Each row was made from one walk, in order. Every step used is in the known rows, and no mark comes twice. Write each row's walk.
In the rows, 128 means zero.
Known rows
zegu-luri-lugak-dagan: [147 105 131 119 115 142  98 107 164 110 139 114 101 188 201 126 143 157
 121 147 124 142 119 122 136 106  95 106 165 105  95 163 148 126 135  92
 121  90  88 130 126 152]
bupas-lugak-dagan-luri-viroki: [100  76 131 160 140  97 151 112  95 116 127 134 125 148  99 140  80 152
 159 118 159  60 148 106 179  72 131 118 140  96  84 127 110 112 113  92
 151 123  87 105 111 136]
dagan-luri: [155 108 124 148 149 107 150 100 136 135 146 150 122 117 121 119 133 131
 151 126 161 126  86  82 216 131 120 177 151 105  80  86 119 155 129  84
 121  91  69 123 124 122]
bupas-lugak: [126 145 169 114 122 161 134 107  51 116 117 167 151 145  88 146 113 154
 140 107 151  73 150 134 149  88 131 134 142 103 113  94  99 118 104 116
 158 167  82 134 111 105]
tebofav-lugak-bupas-tuleb: [137 121 131  83  86 123 147 114 117 158 117 117 179  86 131 124 141 101
 133 108 140 150 114 170 107 152 134 162 158 174 198 131 104 161 148 135
  83 155 154 172 128 137]
dagan-luri-bupas-tuleb: [167 120 130 150 146 111 133 111 136 134 160 130 136  69  62 121 147 139
 160 106 138 124  97  53 210 172 150 144 145  69 138  80  97 152 152  97
 130  63  68 165 137  90]
bupas-lugak-dagan-viroki: [141  77 125 145 122 148  97 128  84 122 109 140 120 150  97 154 115 146
 160 101 130  59 157 114 142  75 114 129 149 106 100 123 133  94  89 118
 148 193 113  90 108 131]
tebofav-lugak-dagan-zegu-luri-viroki: [120  73  87 121 130 103 109  82 154 114 176  72 117 130 197 119  94 112
 133 136 162  88 126 160 107 170  87 109 176 123 108 125 177 145 151  83
  93 128 163  80 133 197]
tuleb-gidola: [145 129 119  69 135 120 135 118 106 132 130 158 117 143  63 136 105 145
 111  95  95 125 108 114 171 138  93 164 118 128 146 105 160 155 149 135
 132 145  97 115 131 164]
luri-bupas-tuleb-zegu: [153 169 155 101 125 158 130 126 155 140 146 145 152  56  90 126 154 139
 133  64 131 111 124  73 131 167 162  89 119  88 168 102 123 120 159 138
 133  98 107 169 132  96]
gidola-zegu-bupas-tuleb-viroki: [105 141 141 171 114 137 118 164 100 161 113 103 133 150  80 135 144 107
 102 116 138 197 157 183 108 106 170 164  91 142 118 147  80 103 108 201
 151 121 145 106 143  78]
bupas-lugak-dagan-luri: [125  86 128 154 128 119 138 115  89 116 133 142 119 157 100 142  87 162
 166 102 173  56 142  99 190  57 139 124 149  95  82 111 117 116 103 100
 137 142  79 105 100 121]
viroki-zegu: [136 137 167  92 112 136 136 140 147 111 158 169 122 120 181 116 129 146
 130 126 175  81 108 113 174 132 118 156 112 147  89 111 174 113 113 108
 137 139 127 148 128  90]
gidola-zegu-bupas-lugak-dagan-luri: [ 89  97 117 205 102 140 143 144  85 150 131 127 108 188 103 140 104 118
 122 137 164 137 148 133 143  55 205 125  86 125  78 134  67 105  95 162
 139 142 148  67 120 115]
gidola-zegu: [132 130 141 153 130 136 134 118  85 148 134 150 119 136  88 128 149  91
 109 133 152 158 144 144 126 117 127 119 115 120 103 132 126 114 120 158
 130 132 133 103 147 112]
viroki-bupas: [152 138 128  84 174 133 125 153 109 119  95 167 129 107 115 131 155 134
 120 157 117  94 125  76 107 151  99 116 164 115  90 126  96 146 135 116
 133 165  86 196 141 107]
viroki-bupas-lugak-dagan: [127 116 125  96 161 136 125 162  76 105  89 158 125 136  99 146 117 160
 140 142 130  39 160  81 109  92 116  77 165  99  87 142  87 120 113 118
 140 187  93 177 120 103]
zegu-bupas: [123 137 131 136  99 152 106 139 123 152 140 136 127 168 149 128 115 137
 111 117 152 137 106 111 111 109 180 177 103 158  74 106  76 135 127 156
 157 170 112 116 138 135]
zegu-bupas-tuleb: [131 167 146 135  87 146 117 166 124 154 123 118 148 144 103 117 133 136
 103  82 170 157 120 123 120 118 195 183  92 162 123 121  64 131 117 173
 161 129 121 132 129  93]
zegu-luri-bupas-tuleb: [154 179 156 122 134 145  78 140 125  97 156 127 130 126 108 138 178 133
 144 110 120 151 121 103 121 175 133  78 151  72 157 101 125 136 142 109
 130  58  97 191 151 117]
tebofav-lugak-dagan-viroki-zegu: [150  15  97  97  90 111  89 112 172 147 144 121 114 113 181 125 127 113
 145 110 143  79 124 143 139 150  80 172 174 157 114 137 192 138 119  83
 105 173 173  93 120 168]
zegu-luri: [138 166 149 120 136 138  92 130 126  99 143 146 113 170 166 136 164 126
 135 137 139 154 108 131 125 135 104 107 159 102  95 112 146 138 118  94
 118  86  97 151 135 149]
bupas-tuleb-viroki-lugak-dagan: [138 119 115 134 165  98  88 147 167 126 104  66 139 112 107 122 104 163
 177  66 120 119 151 176 151 126  84 152 153 120 152 172 164 110 113 153
 163 107  99 154 124  82]
lugak-bupas-tuleb-viroki: [133 166 146 109 150 124 141 162 107 131  95  99 167  93 109 142 150 131
 154 109 111 173 123 154 110 115 133 147 134 153 167 139 103 113 136 186
 111 147 109 196 140  88]
bupas-tuleb-zegu-luri-lugak: [142 205 174  95 101 168 154 135 190 136 100 147 144 110 166 107 179 141
  92  85 146 170 122 136 154 125 137 121 121 124 168 163 130 116 122 114
 115  36 112 143  88  91]
zegu-bupas-dagan: [118 133 130 174  90 133 108 121 106 138 120 155 139 135 128 127 124 140
  95 150 126 138 142 120  81 106 189 178  93 172 114 117  71 130 131 137
 165 190 150 106 138 133]
tebofav-lugak-bupas-tuleb-viroki: [128 106 131  79 111 113 132 116 116 151 105 100 181  90 132 136 139 115
 146 107 116 155 125 199 108 150 111 175 177 165 187 132 113 155 146 139
  87 154 140 179 129 128]
zegu-bupas-lugak-dagan-luri-viroki: [ 78  87 122 179 108 119 136 141 114 138 133 117 122 185 132 136  72 154
 131 131 154  93 132 111 137  64 197 143  97 140  65 125  55 118 114 127
 166 147 116  93 116 148]
bupas-tuleb-gidola: [151 168 143  81 115 117 139 149 107 140 110 135 145 109  22 119 130 141
 105  57 124 147 129 132 176 150 117 177 111 133 200 126 136 143 134 156
 141  98 108 140 123 107]
bupas-tuleb-zegu-luri: [138 222 173 106 114 149 145 158 178 127 109 152 138 108 154 115 177 124
 109  65 171 169 120 132 146 131 144 112 119 122 158 142 145 115 113 120
 110  41 124 148  97  97]
tebofav-lugak: [143  77 126  80  98 119 114  74 120 150 140 142 148 112 141 124 128 115
 124 102 150 107 122 162 133 161  91 178 185 144 130 103 134 173 143  90
 111 156 120 132 129 156]
dagan-lugak-bupas-tuleb-zegu: [151 182 146 105 128 150 172 140 167 140 174  95 133  93 176 121 134  93
 134  96 153 173 125 103 132 147 148 112  91 174 178  91 132 161 131 172
  88 134 132 122 109  80]
zegu-bupas-tuleb-gidola: [124 165 130 112  89 139 125 171 126 155 117 122 138 156  71 121 113 145
  90  77 134 164 113 127 137 124 185 195  77 166 157 121  77 145 128 181
 158 127 128 123 125 117]
tuleb-viroki: [136  99 143 101 184 109  86 113 109 116 122 120 131 127 125 151 131 158
 155 108 104 130 138 165 139 123  62 175 182 105  75 108 153 121 131 134
 151 147  58 147 144 115]
bupas-dagan-zegu-luri-viroki-lugak: [121 180 106 207 167 129 122  69 153  78 136 106 129  91 175 109 114 132
 125 219  91 114 147 144  85 171 115  96 118 115 164 130 158 113 139  77
 137 129 182  92 136 147]
bupas-dagan-tuleb-gidola-zegu: [145 125 118 173 107 116 141  72  74 104 108 173 120  92  68 124 146 109
 112 191  76 139 153 128  69 119 108 136 111 122 158  80 174 129 124 130
 118 165 171  76 128 143]
dagan-tuleb-gidola: [171 125 115  97 122 138 141  92 104 105 139 150 107 127 102 121 127 127
 146 139  92 116  86 105 105 128  81 148 135 104 102  39 199 150 129 139
 105 147 106  96 125 161]
gidola-zegu-luri-bupas-tuleb-viroki: [121 152 149 163 159 133  91 142  98 113 137 109 118 136  85 152 182 106
 134 136 101 192 156 163 108 153 121  76 137  69 145 129 131 108 124 149
 127  64 126 152 153  99]

Which walk is each row?
[133 135 120 173 132 108 169 107 108 123 110 154 154  81 130 133 141 118
 142 190 104 158 109  94 119 104 165 139 118 157 159 122  90 134 147 119
  95 169 142 153 137 132] : lugak-bupas-dagan-luri
[151  31  80  87  87 101 114  76 136 131 152 114 110 132 141 123  94 120
 152 106 132  83 115 143  99 132  73 148 182 131 111  87 204 168 141 112
  86 168 145  82 119 202] : tebofav-lugak-dagan-tuleb-gidola
[132 145  89 139 153 150 140 118 171 140 119 106 149 129 188 116  88 134
 185 159  92 118  84 129 116 123 132 101 117 160 163 163 133 130 137 148
 125 180 139 172 133 138] : viroki-lugak-bupas
[119 139 115 114 145 129 118 129  97 122 143 146  96 166  59 151 137 116
 106 139  64 171 123 127 139 151 116  86 106  83 167 113 155 140 149 142
 118  97 137 117 148 167] : tuleb-gidola-zegu-luri-bupas
[109 131 129 174 102 149 127 140  96 163 139 135 116 168 113 131 136  97
  94 138 148 175 133 143 102 103 186 141  80 146  89 132  80 115 115 185
 143 149 153  85 146 117] : gidola-zegu-bupas
[112 101 120 217  90 140 150  96 119 163 116 144 127 138 117 118 142 113
  74 198 113 186 148 136 122  96 192 171  81 147 126 154  53 119 124 137
 142 131 162  70 129 105] : gidola-zegu-bupas-dagan-luri-lugak
[101 109 131 152  91 154 111 148  93 139 134 127 126 199 133 142  76 162
 130 101 166  85 139 120 110  51 200 138 103 143  68 117  68 112 106 158
 167 197 118  99 116 133] : zegu-bupas-lugak-dagan
[ 62 127 176 127 114 117 159 145 132 122 137 147 142 136 173 123  97 143
 108 166 138  87 134 140 137 123 162 146  73 164  92 132 101 102 119 111
 183 128 149 131 135 122] : luri-viroki-zegu-bupas-lugak
[127 117 136 132 109 158 144 108 102 105 122 157 117 147 151 137  99 152
 167 104 162  44 140 106 105  42 134  78 139  94  69  90 169  94  93 129
 119 167 116  82  85 137] : bupas-lugak-dagan-tuleb-zegu
[ 94 169 150 160 160 109 137 168 107 117 100 127 121 133 100 131 188  77
  92 185 119 194 157 157  93 159 117  69 120 108 143 176 102 111 116 128
 131  41 158 158 152 111] : gidola-zegu-luri-viroki-bupas-tuleb
[160 170 143  86 156 132 131 179 113 122  80 149 146  80  73 122 172 133
 114 122 133 113 139  86 119 159 116 126 155 119 141 143  82 139 123 133
 136 123  97 210 131  66] : viroki-bupas-tuleb
[126 180 129 190 158 124 125  76 113  75 145 123 126  85 153 118 140 122
 104 209 113 125 154 134  83 166 121 108 119 112 148 110 145 111 142  83
 127 129 169  89 142 146] : bupas-dagan-zegu-luri-viroki
[144 178 142 100 141 136  88 146 125 100 149 124 122 137  83 143 162 141
 137 106  93 156 115 105 133 181 125  83 137  70 181 101 141 147 150 113
 126  58 101 183 144 133] : zegu-luri-bupas-tuleb-gidola
[157 120 139 159 126 113 119  70 110 109 165 139 123  85 123 124 132 111
 113 149 129 129 180 112 112 154 103 151 122 151 161  81 144 167 129 104
 142 177 133  86 129 103] : bupas-dagan-lugak
[109  10 102 117 108  57 138  94 182 139 165 113 119 110 182 112  91 123
 144 126 169  81 119 137 182 146  98 163 163 147  96 139 168 155 143  59
 106 108 151 104 122 171] : tebofav-lugak-dagan-luri-viroki-zegu
[153 116  50 166 168 149 109  99 198 118 167  59 102 135 194  99  45 155
 191 128 144  51 106 114 139 131 108  88 127 114 109 154 192 111 129 138
 137 169 142  82 123 140] : viroki-lugak-dagan-zegu
[157  33  88 106  89 104 103  72 136 130 154 111 120 122 167 118 110 114
 159 113 163  80 120 141  85 127  81 140 193 129  84  90 193 159 131 108
  88 166 139  95 125 183] : tebofav-lugak-dagan-tuleb
[160  89 112 114 139 153  85 134 176 113 103 122  95 166 200 135 177 146
 120 185  77 141 118  98 117 131  75 104 179 105 101 177 135 125 126  79
 117 107 103 143 121 148] : zegu-luri-lugak-dagan-viroki-bupas
[113 158 141 176  90 147 132 162  96 166 122 121 131 149  79 123 146  95
  89 113 167 188 146 155 111 111 200 149  72 153 129 146  69 110 107 195
 146 115 161 102 139  86] : gidola-zegu-bupas-tuleb
[112  48 108 159 146  55 149 131 182 118 167 113  91 122 169 113  90 139
 153 133 177  82 113  78 198 110 115 130 125 125  55 145 167 117 135  87
 134  89 117 103 134 147] : lugak-dagan-luri-viroki-zegu
[147 191 147  73 154 146 158 182 158 132  71 168 146  69 118 116 176 134
 103 113 136 114 129  80 121 149 131 103 139 126 138 154  98 126 126 128
 119 108 116 196 107  73] : viroki-bupas-tuleb-zegu
[157  11  84 108 100 107  79  95 152 156 133 114 120 114 150 133 128 103
 144  98 133  95 129 142 123 147  75 169 189 143 117 133 173 149 129  95
 106 180 156  88 126 184] : tebofav-lugak-dagan-viroki
[141 166 124  80 154 124 147 189  98 132  69 150 131  99  25 127 159 122
  88 131  96 139 146 104 132 162 114 120 123 121 177 155  94 139 127 161
 129 114 128 185 132  79] : viroki-bupas-tuleb-gidola-zegu
[ 84 134 140 128 176  99 114 161 120  82 107 132 113 163 156 144 141 131
 129 187 107 109 148 120  91 131  99  47 158  95  95 160 111 118 122  78
 138  88 113 178 138 160] : zegu-luri-viroki-bupas-lugak-dagan
[ 93 124 120 124 191 114 154 135  98  97 113 114 129 102 120 132  97 137
 118 184 112  50 157  99  93 142 109  67 137 101  92 141  95 105 141 107
 153 150 120 139 139 136] : luri-viroki-bupas-lugak-dagan-zegu
[119 117 117  86  87 120 163 121 104 167 106 119 167 105  89 130 132  87
 112 116 107 176 125 188 115 154 135 153 131 175 228 143 113 160 149 156
  74 144 182 148 126 145] : tebofav-lugak-bupas-tuleb-gidola-zegu
[123 130 122 101 123 142 142 110 114 136 121 146  99 183  90 136 137 127
  82 155  62 188 125 156 157 128 100 124 108 110 166 148 148 141 140 133
 119  93 129 100 127 154] : tuleb-gidola-zegu-luri-lugak
[ 91 100  72 184 166 108 129 111 196 131 156  50 117 136 195 101  44 138
 148 163 114  80 116 133 106 144 133  97  95 146 102 172 138 109 147 133
 173 140 160  84 149 175] : luri-viroki-lugak-dagan-zegu-bupas
[126 136 136  75  86 137 166 117 153 165 106 131 179  79 165 120 140 100
 122  94 141 151 109 165 110 144 148 145 148 180 197 138 117 149 148 131
  70 142 168 160 107 142] : tebofav-lugak-bupas-tuleb-zegu
[148 201 166  96 108 150 162 146 167 147 106 154 151  81 123 108 156 129
 108  49 174 143 125 121 157 129 147 140 111 137 161 138 136 111 120 139
 126  79 119 135  98  86] : bupas-tuleb-zegu
[ 78 152 121 188 158 124 144 134 134 125 121 105 120 159 166 129 142  76
 131 208  88 197 127 177  90 135 130  50 100 131 148 183 126 109 125 137
 118  78 179 141 154 154] : gidola-zegu-luri-viroki-lugak-bupas
[ 92 179 163 111 148 131 153 124 198 117 124 168 116 129 228 123 155 116
 101 136 126 153 107 126 120 132 122  72 119 117  98 144 166 112 136  83
 113  55 131 129 111 178] : tuleb-zegu-luri-viroki
[116 186 160 105 143 126 135 188 134 103 106 102 154 114 166 143 162 136
 158 135 116 178 111 161 120 119 137 127 126 152 162 146 132 101 121 161
 101 111 134 210 128  79] : lugak-bupas-tuleb-viroki-zegu-luri
[117  90  62 161 193 131  77 117 187 119 141  36 107 158 203 130  48 180
 193 130  95  88 122 168 121 112  99 137 148 116  72 144 168 103 126 158
 156 177 118  95 129 129] : tuleb-viroki-lugak-dagan-zegu-bupas
[135 173 174 100 118 146 106 165 160  89 172 144 120 119 178 123 163 151
 144 130 148 114 110 105 158 167 140  97 118 104 137 112 170 113 119  96
 132  69 132 193 135  82] : viroki-zegu-luri-bupas-tuleb
[ 93 133 124 126 105 150 149 140  68 153 117 155 114 191  47 146  93 130
  86 123  90 149 137 149 141  97 166 146  69 137 147 118  98 129 120 177
 143 157 148  77 122 142] : tuleb-gidola-zegu-bupas-lugak
[155  66 108 136 123 119  75 166 181 110 146 123  77 148 196 133 148 126
 157 126 144  96 118  93 145 116  93 125 138 128  75 148 211  92  98 100
 123 140 156  94 126 145] : lugak-dagan-viroki-zegu-luri
[142 198 151 109 129 156 159 149 172 122 176  89 122 116 200 125 148  90
 137 113 148 194 121 115 126 150 144  91 101 164 179  97 139 162 124 156
  79 108 139 129 103  94] : dagan-lugak-bupas-tuleb-zegu-luri
[108 128 109 122 110 135 142 141  95 159 129 143 107 179  62 139 105 117
  81 124  92 168 119 142 140 116 154 155  72 146 141 121 113 138 136 182
 137 148 151  77 136 153] : tuleb-gidola-zegu-bupas
[127 126 116 106 132 121 146 122  86 146 127 154 107 151  43 137 117 115
  94 117  93 155 128 142 156 130 109 139  98 121 154 122 151 138 141 160
 124 133 134  89 136 152] : tuleb-gidola-zegu
[ 87 123 108 171 167  92 157  98 162 127 104 111 162  88 162 113  92 117
 144 203  59 122 129 146  86 151 121  99 100 169 181 185 118 121 156 113
 156 150 165 159 155 165] : luri-viroki-lugak-bupas-dagan
